Known rows, with every way that one mark hangs from another:
(q192 q572 (q718 q371)): [ 1.01  0.93 -1.49 -3.44 -2.76  0.08  1.17 -0.26 -1.92 -0.77 -1.23  0.49
 -1.00 -0.51  2.32  1.01  1.00  0.87 -0.46 -2.23  0.27 -0.61]
(q572 q947): [ 4.27  0.09 -1.15 -2.47  0.30  0.00 -1.45  0.47  1.57 -1.37  1.70 -0.60
 -1.61  0.05  2.12  0.17  0.73 -0.66 -0.16 -2.58  0.36 -1.17]
(q222 (q718 q192) (q992 q55)): [-0.62 -0.89  0.21  0.27  1.92 -4.81 -0.75 -0.26  0.65  1.15  1.96 -0.27
 -1.49  1.28  0.22  0.00  1.02  1.34  2.46 -3.19 -0.90  0.01]
(q222 q371 (q718 q947)): [ 0.45 -1.10 -0.32 -1.04  3.48 -0.84  0.24 -0.57  2.12 -0.14  1.52 -2.50
 -0.17  0.99 -0.40 -0.22  3.11  2.38  0.76 -2.28  0.66 -0.50]
(q572 (q192 q718)): [ 3.58  1.71 -1.22 -1.56 -1.39  0.10 -0.47  0.13  0.78 -1.72 -0.14 -1.13
 -0.93  0.46  1.51  2.01  0.42  1.06 -0.13 -2.83 -2.24 -2.03]
(q572 q192 (q947 (q718 q371))): [ 6.04  1.20 -0.30 -2.85 -2.20  4.28  0.10  0.84  2.20 -2.34 -0.28 -1.82
 -2.39  0.24 -0.05  1.60 -1.26 -0.49 -0.36 -1.59  1.14 -2.89]
(q222 q371 (q718 q192)): [ 0.42 -0.07 -0.86 -1.30  3.37 -2.02 -0.52 -0.44  1.85  0.14  1.57 -1.40
  0.38  0.57 -1.99 -0.82  2.26  2.19  1.20 -2.19  0.89  0.04]
(q718 (q192 q572) q947): [ 0.71  1.06 -0.94 -1.69 -1.11 -3.81  3.58  0.01 -2.18 -2.37  0.29 -0.23
  0.22  0.93  1.93 -1.26  1.32 -0.68 -0.02 -3.01 -2.17 -0.50]
(q371 q222 q718): [ 0.98  1.12 -3.51  0.25  3.30 -1.44 -1.09  1.79  1.83 -1.98  3.22  1.00
  0.21  2.01  0.21 -0.23  2.72  2.07  1.08 -1.36  1.03 -0.53]
(q572 q192 q947): [ 4.94  1.79 -0.78 -2.48 -1.46  1.68 -1.20  0.51  2.84 -2.28  1.90 -1.43
 -1.54  0.02  0.96  1.23 -0.55  0.24 -1.06 -2.19 -0.25 -2.21]
(q947 (q718 q192 (q222 q992))): [ 2.10  0.83 -0.29  0.17  0.17 -0.24  0.70  1.02 -1.54  0.31 -1.88  0.27
 -0.93  0.32  0.02  0.71 -0.34 -0.07  1.91 -1.10 -0.68 -1.45]
(q55 q992): [ 1.20 -1.21 -1.57 -2.34  1.47 -2.36 -0.79  1.08  1.24 -2.21  1.79  0.02
 -0.19 -0.08  2.68  1.19  1.01  1.19  0.85 -4.34 -1.86  0.78]
(q192 (q718 q222 q947)): [ 1.42  0.03 -0.81 -1.47  0.36  0.03  1.60  0.04 -1.85  0.04 -2.15 -1.51
 -0.72  0.59  2.09  0.87  2.55  0.52  0.27 -1.76 -1.15 -1.07]
(q718 (q222 q992)): [-0.06  0.11 -0.73  0.56  0.72  0.14 -1.04  0.55 -0.41  1.40  0.61 -0.15
 -1.12 -0.35  1.69  1.65  0.51  2.34  0.30 -0.25 -0.37 -0.24]
(q192 q572 (q718 (q222 q992) q371 q947)): [-1.98  0.98  0.44 -2.30 -2.97  1.57  3.37 -0.61 -3.22  0.90 -2.39 -0.68
 -1.08 -0.32  1.86  1.40  0.90  1.60 -0.54 -0.23  0.39 -0.86]
(q222 q371 (q718 (q192 (q572 q947))) (q992 q55)): [-2.37  0.95  1.93 -1.42  0.73 -3.02 -0.73 -0.54  1.59  1.04  2.18  0.06
 -0.88  0.64 -1.53 -0.31  0.54  2.28  1.56 -2.64  1.76 -0.35]
(q192 q718): [ 2.92  0.12 -1.49 -1.72  0.23 -1.49 -0.64  0.02 -0.76 -0.63 -0.87 -0.15
 -0.90  0.42  2.70  0.98  1.82  0.04  0.94 -3.29 -1.71 -1.13]
(q371 (q718 q222)): [ 1.39  0.12 -3.36 -0.34  2.81 -0.03 -1.14  2.10  0.80 -0.09  1.59 -0.18
 -0.23  0.61  0.13  0.16  2.18  2.74  0.21 -0.85  0.61  0.21]
(q947 (q718 (q192 q572) q222 q371)): [ 2.00  0.80 -1.58 -1.92 -1.72  1.66  2.34  1.29 -2.24 -0.68 -2.60  0.18
 -1.09 -0.27 -0.63  0.20 -0.06  0.45  0.35 -0.42  1.51 -0.61]
(q222 q371 (q718 (q192 (q572 q947))) q992): [-1.78  1.55  1.44 -1.51  0.97 -1.62 -0.18 -1.24  1.63  1.38  2.15 -0.42
  0.00 -0.01 -2.05 -0.28  0.43  1.98  1.16 -1.28  1.57 -0.85]
(q718 (q222 q371)): [ 0.47  0.24 -1.32 -0.60  1.70  1.28 -1.27  0.88  0.62  0.30  0.27 -0.66
 -0.30 -0.42  0.43  1.07  1.61  3.28 -0.43 -0.58  1.23  0.18]

Rows:
[-1.73  0.24 -0.67  1.69  2.71 -2.83  0.59  1.46  0.94 -1.18  3.01  0.58
 -0.79  3.15  1.23 -0.02  2.51  2.01  2.19 -2.20  0.08 -0.88]
(q371 (q222 (q992 q55)) (q718 q947))
[-0.46  0.47 -0.40  1.20  1.01 -2.63 -1.46  0.63  0.79 -1.01  2.39  1.50
 -1.39  1.62  2.57  1.09  1.11  1.67  1.62 -2.40 -0.06 -0.57]
(q371 (q222 (q992 q55)))
[-2.31  1.22  1.40 -0.69  0.70 -2.56 -0.90  0.88  1.02  0.21  2.37  1.03
 -0.81  1.14 -0.53 -0.30  0.33  2.36  1.58 -3.02  1.09 -0.48]
(q222 (q371 (q718 (q192 (q572 q947)))) (q992 q55))
[ 2.17  2.00  0.94 -2.47 -2.34  2.53  0.04 -0.09  1.76 -1.31  0.26 -1.24
 -2.45  0.88  0.51  1.90 -0.50  0.60 -0.01 -1.87  1.22 -2.51]
(q572 (q192 (q718 (q371 (q222 (q992 q55))))) q947)
[ 1.83  2.05 -0.11 -2.53 -2.57  1.50  0.32  0.54  0.25 -1.57  0.52  1.30
 -1.49 -0.12  1.22  0.79 -0.64 -0.08  0.06 -1.10  2.26 -1.86]
(q192 (q572 (q947 (q718 (q371 (q222 q992))))))
[-1.43  1.45 -0.47 -2.48 -2.93  1.65  1.29 -0.23 -2.46  1.22 -1.92  0.35
 -1.09 -1.07  1.46  1.83  0.30  2.26 -0.54 -0.14  1.11 -0.54]
(q192 q572 (q718 (q222 q992) q371))
[ 2.24  1.18 -1.34 -1.83 -1.73  2.96  0.60  0.28  0.18 -0.54 -1.26 -1.89
 -1.30 -0.19  0.38  2.31  0.41  2.28 -0.83 -0.81 -0.16 -1.32]
(q572 (q192 (q718 q222 q371)))
[ 3.80  1.63  0.88 -1.72 -2.20  3.39 -0.13  0.89  2.33 -2.04  0.28 -0.86
 -2.86  0.98 -0.06  1.89 -1.46  0.09  0.50 -1.65  1.79 -2.95]
(q572 q192 (q947 (q718 (q371 (q222 (q992 q55))))))
[-1.11  1.74 -0.12 -0.74  0.71 -3.20 -0.44 -0.05  1.52 -0.55  2.85  1.25
 -0.81  1.49 -0.54 -0.33  1.13  1.14  1.44 -1.72  1.77 -0.71]
(q371 (q222 (q718 (q192 (q572 q947))) (q992 q55)))
[ 0.26  2.10  0.51 -0.79 -0.93  0.26  0.87  0.87 -1.52  0.15 -1.87  0.99
 -0.24 -0.17 -0.82  0.74 -0.59  1.09  1.18 -0.79  0.62 -1.45]
(q947 (q718 (q192 q572) (q222 q371 q992)))
[ 0.96  0.95 -2.53 -0.41  2.89 -2.47 -0.19  0.09  1.59 -1.28  2.32  0.09
  0.23  1.49 -0.68 -0.63  2.62  1.23  1.19 -1.36  0.92 -0.29]
(q371 (q222 (q718 q192)))
[ 5.50  0.69 -0.51 -2.54 -0.11 -0.01 -0.07  0.89  0.44 -1.80 -0.41 -0.26
 -1.49  0.51  0.57 -0.49  0.03 -2.38  1.15 -2.74  0.27 -2.11]
(q572 (q947 (q718 q192)))
[ 1.95 -0.69 -0.31 -0.01  0.03  0.72  0.19  1.16 -0.22 -1.04 -0.80  0.51
 -2.36  1.32  1.44  1.34  0.25  0.46  2.16 -1.99  1.14 -1.29]
(q947 (q718 (q371 (q222 (q992 q55)))))
[-2.17 -0.98  0.54 -0.02 -0.14  0.73  4.81 -0.36 -2.93  1.42 -1.26 -2.49
 -1.19  0.68  0.18 -0.06  0.81  1.19  0.31  0.57 -0.08  0.18]
(q718 q192 (q222 q992) q371 q947)
[ 1.39  0.82 -1.31 -3.57 -2.18 -0.11  2.36  0.08 -1.09 -1.39  0.40 -0.19
 -1.01 -0.29  0.40 -0.98 -0.04 -0.23 -0.77 -1.50  1.34  0.11]
(q718 (q192 (q572 q947)) q371)
[ 1.52  1.15  0.13 -2.76 -3.01  1.48  0.00  1.08 -0.39 -0.73 -0.36  1.07
 -2.26 -0.52  1.23  0.95 -0.88  0.47 -0.28 -1.53  2.36 -1.18]
(q192 (q572 (q947 (q718 (q222 (q992 q55)) q371))))
[-3.12  0.37  0.43 -1.00 -2.07  0.52  5.31 -0.41 -3.47  0.94 -1.15 -1.24
 -0.77  0.05  0.28 -0.13  0.28  1.50 -0.59  0.82  0.39  0.26]
(q718 (q192 q572) (q222 q992) q371 q947)
[ 0.43  0.42 -1.47 -0.68  2.98 -1.67 -0.45  1.06  1.13 -0.82  1.75 -0.23
  0.53  1.03 -0.90 -0.79  1.98  2.24  1.06 -2.42  0.25 -0.08]
(q222 (q371 (q718 q192)))
[ 0.78  0.21 -1.61 -1.92  1.00 -3.49  2.34 -0.46 -0.19 -0.95  1.24 -1.20
  0.19  1.08 -0.09 -1.25  2.31  0.44  0.42 -2.38 -0.75 -0.26]
(q222 (q718 (q192 q572) q947))
[ 1.71 -1.31 -0.61 -2.03 -0.16  0.30  2.61 -0.59 -1.90 -0.48 -1.88 -2.08
 -1.48  0.96  2.63  0.67  2.25 -0.06  0.54 -2.51 -0.93 -0.90]
(q192 (q718 q371 q947))
[ 0.93  0.15 -2.05 -0.20  3.00 -1.53  0.44 -0.07  1.80 -1.50  2.32 -0.81
 -0.21  1.93  0.57 -0.14  3.24  1.37  0.82 -1.37  0.75 -0.76]
(q371 (q222 (q718 q947)))
[ 2.53  0.78 -0.67 -0.83  0.95  0.68  0.52  1.33 -0.84 -0.44 -2.10 -0.08
 -0.45  0.30 -1.10  0.22  0.60  0.66  1.35 -1.28  0.61 -1.05]
(q947 (q718 q192 (q222 q371)))
